Every row comes from one small tree of marks. Brackets hold a mark, then the marks that hang from it, in alphabetical order. Every link used is in the known rows. Which tree was each row made from?
Known rows:
(zesan domabo (vagemiv sapet)): [-11.3  42.2 -12.8 -33.5 -13.7 -22.7  -4.8   4.3 -10.8  -6.0 -19.7 -25.7
 -16.6  14.9  58.8 -14.6   6.1 -12.7]
(zesan seka vagemiv): [ 10.4  15.9 -28.0 -10.0  10.8 -60.2 -23.6  26.1  51.6   9.7   3.3  17.9
   2.9  44.6  37.8  18.8   5.2  -0.2]
(sapet (domabo zesan)): [  2.5  -8.2  13.3  12.5  28.8 -25.4 -18.6   1.1  11.3  24.5   8.9  -2.4
   5.2  -2.8 -13.5 -18.7 -18.8  11.6]
(sapet domabo vagemiv): [ 31.7  11.3  14.1  57.4  26.2   5.4  -0.1  30.2  39.1   3.7   4.7   4.6
   7.1  10.3 -16.6 -13.7 -13.8  29.4]
(roguv (vagemiv pefi (sapet (domabo zesan)))): [ 38.7  -8.3   1.4 -32.1  26.2 -11.7 -43.3 -49.0 -15.5 -11.1   8.1 -74.9
  56.7   3.6  10.5 -22.0 -57.1  16.5]
(seka (zesan (domabo pefi)) zudag): [  2.3  -7.4 -27.2 -30.4  15.0  37.0  15.2  37.5  -9.2  -5.3  29.7 -31.1
  18.0  50.9  -5.9 -39.9  31.3  16.2]
(vagemiv pefi sapet): [ 26.7  20.6   2.6 -58.1  14.3  31.6 -25.4 -30.2 -27.2 -32.7 -15.3 -43.4
  30.7 -14.5  41.3  16.9  -4.0 -12.3]
(zesan (domabo pefi) seka): [ -0.8  15.1 -26.8 -28.2  15.2  26.9 -17.7  68.8  -7.4 -13.8  37.1 -10.6
  -1.3  57.4  17.6 -38.5  36.3  18.2]
(zesan (vagemiv pefi sapet)): [ 23.2  25.6 -29.4 -61.0   6.9   1.6 -33.5 -39.2   3.3 -20.3 -16.7 -29.9
  29.2  -6.8  61.0  22.3 -13.2 -19.0]
(vagemiv pefi (sapet (domabo zesan))): [ 26.4  12.2  13.9 -45.7  45.5   8.5 -44.4 -32.7 -18.6  -5.2   2.4 -52.3
  34.7 -19.3  24.7  -2.3 -26.3  -1.7]
(seka (zesan domabo vagemiv) zudag): [  1.4   8.5  -7.5 -22.9   4.9 -41.9  17.4  27.5  19.2  15.0 -12.4 -10.7
  15.7  47.7  21.4 -19.7  10.2  -2.1]
(zesan (seka zudag) (vagemiv (sapet domabo))): [ 63.7  24.0 -22.7 -43.5  35.7 -69.4 -15.4   9.8  39.6  -9.9 -22.9 -29.5
 -17.0  58.4  51.2  59.4  10.8  32.1]
(vagemiv pefi (sapet (domabo (zesan seka)))): [ 41.4  19.2  20.6 -57.7  52.4  -7.9 -63.7  -3.2   1.7  -6.7  10.1 -46.6
  38.5  14.4  33.6   3.4 -14.5   3.1]
(zesan domabo vagemiv): [-10.6  16.7 -15.5 -10.0 -11.8 -34.6   0.0  22.4   8.4  10.9  -7.9   9.6
  -7.7  20.7  37.8 -27.9   3.4  -4.6]
(roguv (vagemiv pefi)): [ 36.9 -24.1 -18.6 -20.8  -1.1  -7.6 -17.8 -28.5  -4.7 -18.9   8.7 -38.7
  59.5   8.7   3.6 -20.0 -35.3  13.4]
(domabo pefi (zesan (seka zudag) vagemiv)): [-13.8 -48.1 -57.5 -40.1  43.1 -37.2 -41.4  31.4  50.8   5.6  24.2 -16.1
 -19.0  62.7  21.2 -22.6  28.6  11.4]
(domabo (zesan seka (vagemiv pefi))): [ -1.6 -17.8  -4.8 -43.8  34.6 -47.3 -64.7  14.7  43.2  14.6   6.4  -4.9
  38.8  18.5  41.4 -15.4 -11.1 -21.5]
(vagemiv pefi (sapet domabo)): [ 62.7  33.8   0.7 -45.0  26.1  24.7 -21.9 -29.4 -13.5 -27.5 -10.6 -39.3
  38.4  -6.4  32.4  36.4 -20.7  14.9]
(roguv vagemiv): [ 14.6 -17.8 -20.3   9.2 -13.6 -25.6   6.9 -15.1   1.6  -2.7   8.5 -26.1
  18.6  14.6 -19.0 -19.8 -27.0  13.9]
(zesan domabo (seka zudag) vagemiv): [ 17.6 -13.1  -3.6 -35.6  16.0 -63.4  -9.1  55.0  25.8  -1.1 -14.3  -9.6
 -14.5  73.0  44.1  -9.6  29.4  15.7]

Which tree is each row?
[ 24.6 -20.2  24.1 -37.6  25.5 -23.7  -1.8  61.7  -6.5 -12.6  -1.7 -20.1
  -6.8  64.0  17.3 -23.8  33.7  27.7] : (zesan domabo (seka zudag))
[ 37.5   2.6 -15.3 -54.0  -0.5   9.5 -24.1 -49.2 -24.1 -33.8  -3.7 -66.6
  48.1   1.6  28.2  -2.9 -32.3   5.4] : (roguv (vagemiv pefi sapet))
[ 31.2  53.7 -81.6 -19.9  11.1   4.5 -15.3 -19.1  27.3  -9.6  21.1 -30.8
  -4.3  25.7  43.0  36.1   2.2  29.2] : (zesan (vagemiv (sapet (domabo pefi))))
[ 37.0   5.0 -35.1  44.4  28.5  50.6  -3.7  36.7  40.3 -11.0  41.0 -10.6
  13.6  25.0 -15.1 -25.7   2.8  39.5] : (sapet (domabo pefi) vagemiv)
[ 47.1  30.7 -61.5 -19.0   1.7  13.5  -4.8 -28.3  -8.3 -27.1  33.7 -67.4
  16.5  36.4   6.7   1.6 -19.0  47.9] : (roguv (vagemiv (sapet (domabo pefi))))
[ -9.9 -56.4 -25.5 -40.9  49.5   2.3 -33.6  35.1  17.4  -3.9  33.7 -30.0
 -12.1  53.6   0.4 -29.7  37.1  17.4] : (domabo pefi (zesan (seka zudag)))
[ 11.5 -11.8 -12.0  33.9  56.2  11.5 -44.3  65.8  54.8   9.9  51.9 -15.4
  11.9  44.7 -14.2 -53.3   4.9  25.5] : (sapet (domabo pefi (zesan seka)) vagemiv)
[ 35.3  45.8 -52.5 -19.7  22.0  37.9 -13.2 -10.0  -6.2 -22.3  27.0 -38.2
  -4.3  11.6  17.7  20.7   3.7  32.4] : (vagemiv (sapet (domabo pefi)))
[ 49.0  37.0 -20.6 -25.5  21.4 -45.0  10.9 -20.3  40.3   4.8 -22.9 -29.7
  12.8  33.7  32.2  51.6 -11.9  17.2] : (seka (zesan (vagemiv (sapet domabo))) zudag)
[-39.9  11.5 -57.6 -32.7  15.6  -2.1 -37.4 -30.7  12.2   0.6  17.3 -36.0
 -15.6  10.0  41.5 -34.1  11.2 -21.8] : (domabo pefi (zesan (vagemiv sapet)))
[  8.3  45.6 -29.0 -38.7   7.7 -45.9 -31.2   4.8  28.5  -9.7 -10.5 -21.7
  -7.6  34.9  63.9  28.5  10.9  -9.9] : (zesan seka (vagemiv sapet))
[-10.0 -21.4  -6.7 -54.4  39.3 -67.5 -40.7   3.0  26.8   2.2 -17.4 -38.4
 -31.6  44.3  48.0  -1.7  17.1 -11.3] : (domabo (zesan (seka zudag) (vagemiv sapet)))
[  6.8  50.9 -48.6 -58.0   2.3  -2.6 -30.7  41.4   4.8 -18.2  19.1 -34.5
 -11.8  64.6  75.4 -17.7  35.0   5.3] : (zesan (domabo pefi) seka (vagemiv sapet))
[-13.3 -47.1  -8.8 -27.2  37.5 -85.3 -35.9  23.9  49.6  17.7  -7.0  -6.3
 -19.2  49.5  22.0 -17.4  16.3   1.5] : (domabo (zesan (seka zudag) vagemiv))
[ 50.9  27.2 -14.2  -2.2  -2.6 -25.9  -0.9 -35.5  -5.9 -15.5   2.1 -53.2
  13.4  20.5   6.6  10.4 -38.8  33.5] : (roguv (vagemiv (sapet domabo)))
[  7.8   4.4   0.0 -10.6  14.3 -36.4 -19.8 -36.6  -5.4   5.3   5.3 -62.3
  17.9  11.4  -7.1 -24.2 -45.2  16.9] : (roguv (vagemiv (sapet (domabo zesan))))
[ 17.6 -15.5 -56.6 -46.1  20.3 -20.3 -14.4  58.5  29.1 -12.1  14.4 -12.2
 -14.0  82.8  45.5 -21.3  49.9  30.5] : (zesan (domabo pefi) (seka zudag) vagemiv)
[-26.0 -19.0 -30.0 -25.8  32.4  11.1 -47.4  33.8  15.7   5.0  47.9 -13.9
  -3.8  33.4   3.7 -36.4  23.7  -2.2] : (domabo pefi (zesan seka))
[ 16.3   7.2  -6.3 -41.3   2.3 -11.7 -21.0   9.7   4.8  -2.4  -8.8 -10.8
  35.7  10.6  56.2 -29.8 -11.5  -4.6] : (zesan domabo (vagemiv pefi))
[ -1.7   4.4 -58.4 -31.5   9.1  -1.0  10.8  30.2  18.6   7.2  14.5 -18.8
  16.2  57.2  21.0 -34.5  21.3  12.3] : (seka (zesan (domabo pefi) vagemiv) zudag)
[ 23.4  -2.9  -5.1 -57.6  15.3 -18.0  -4.4  12.5  14.4   4.0 -16.9 -25.7
  58.4  34.6  36.6 -20.1  -1.9  -4.3] : (seka (zesan domabo (vagemiv pefi)) zudag)
[ 52.7   2.1 -20.4 -86.2  35.9 -31.0 -41.2  -6.2  23.4 -32.6 -26.3 -45.6
  19.5  43.5  74.7  42.6  17.4   2.3] : (zesan (seka zudag) (vagemiv pefi sapet))
[  8.3   9.0 -59.3  -5.0  40.6 -40.7 -49.9  30.4  57.4  25.0  42.4   1.6
   6.7  44.6  25.0  -4.9  -1.9  23.9] : (sapet (domabo pefi (zesan seka vagemiv)))
[-14.4   9.8 -13.5 -63.0  20.5 -16.0 -58.0 -39.7   6.4  -3.4 -14.1 -37.5
  24.0 -17.3  56.1 -15.5 -17.7 -37.2] : (domabo (zesan (vagemiv pefi sapet)))
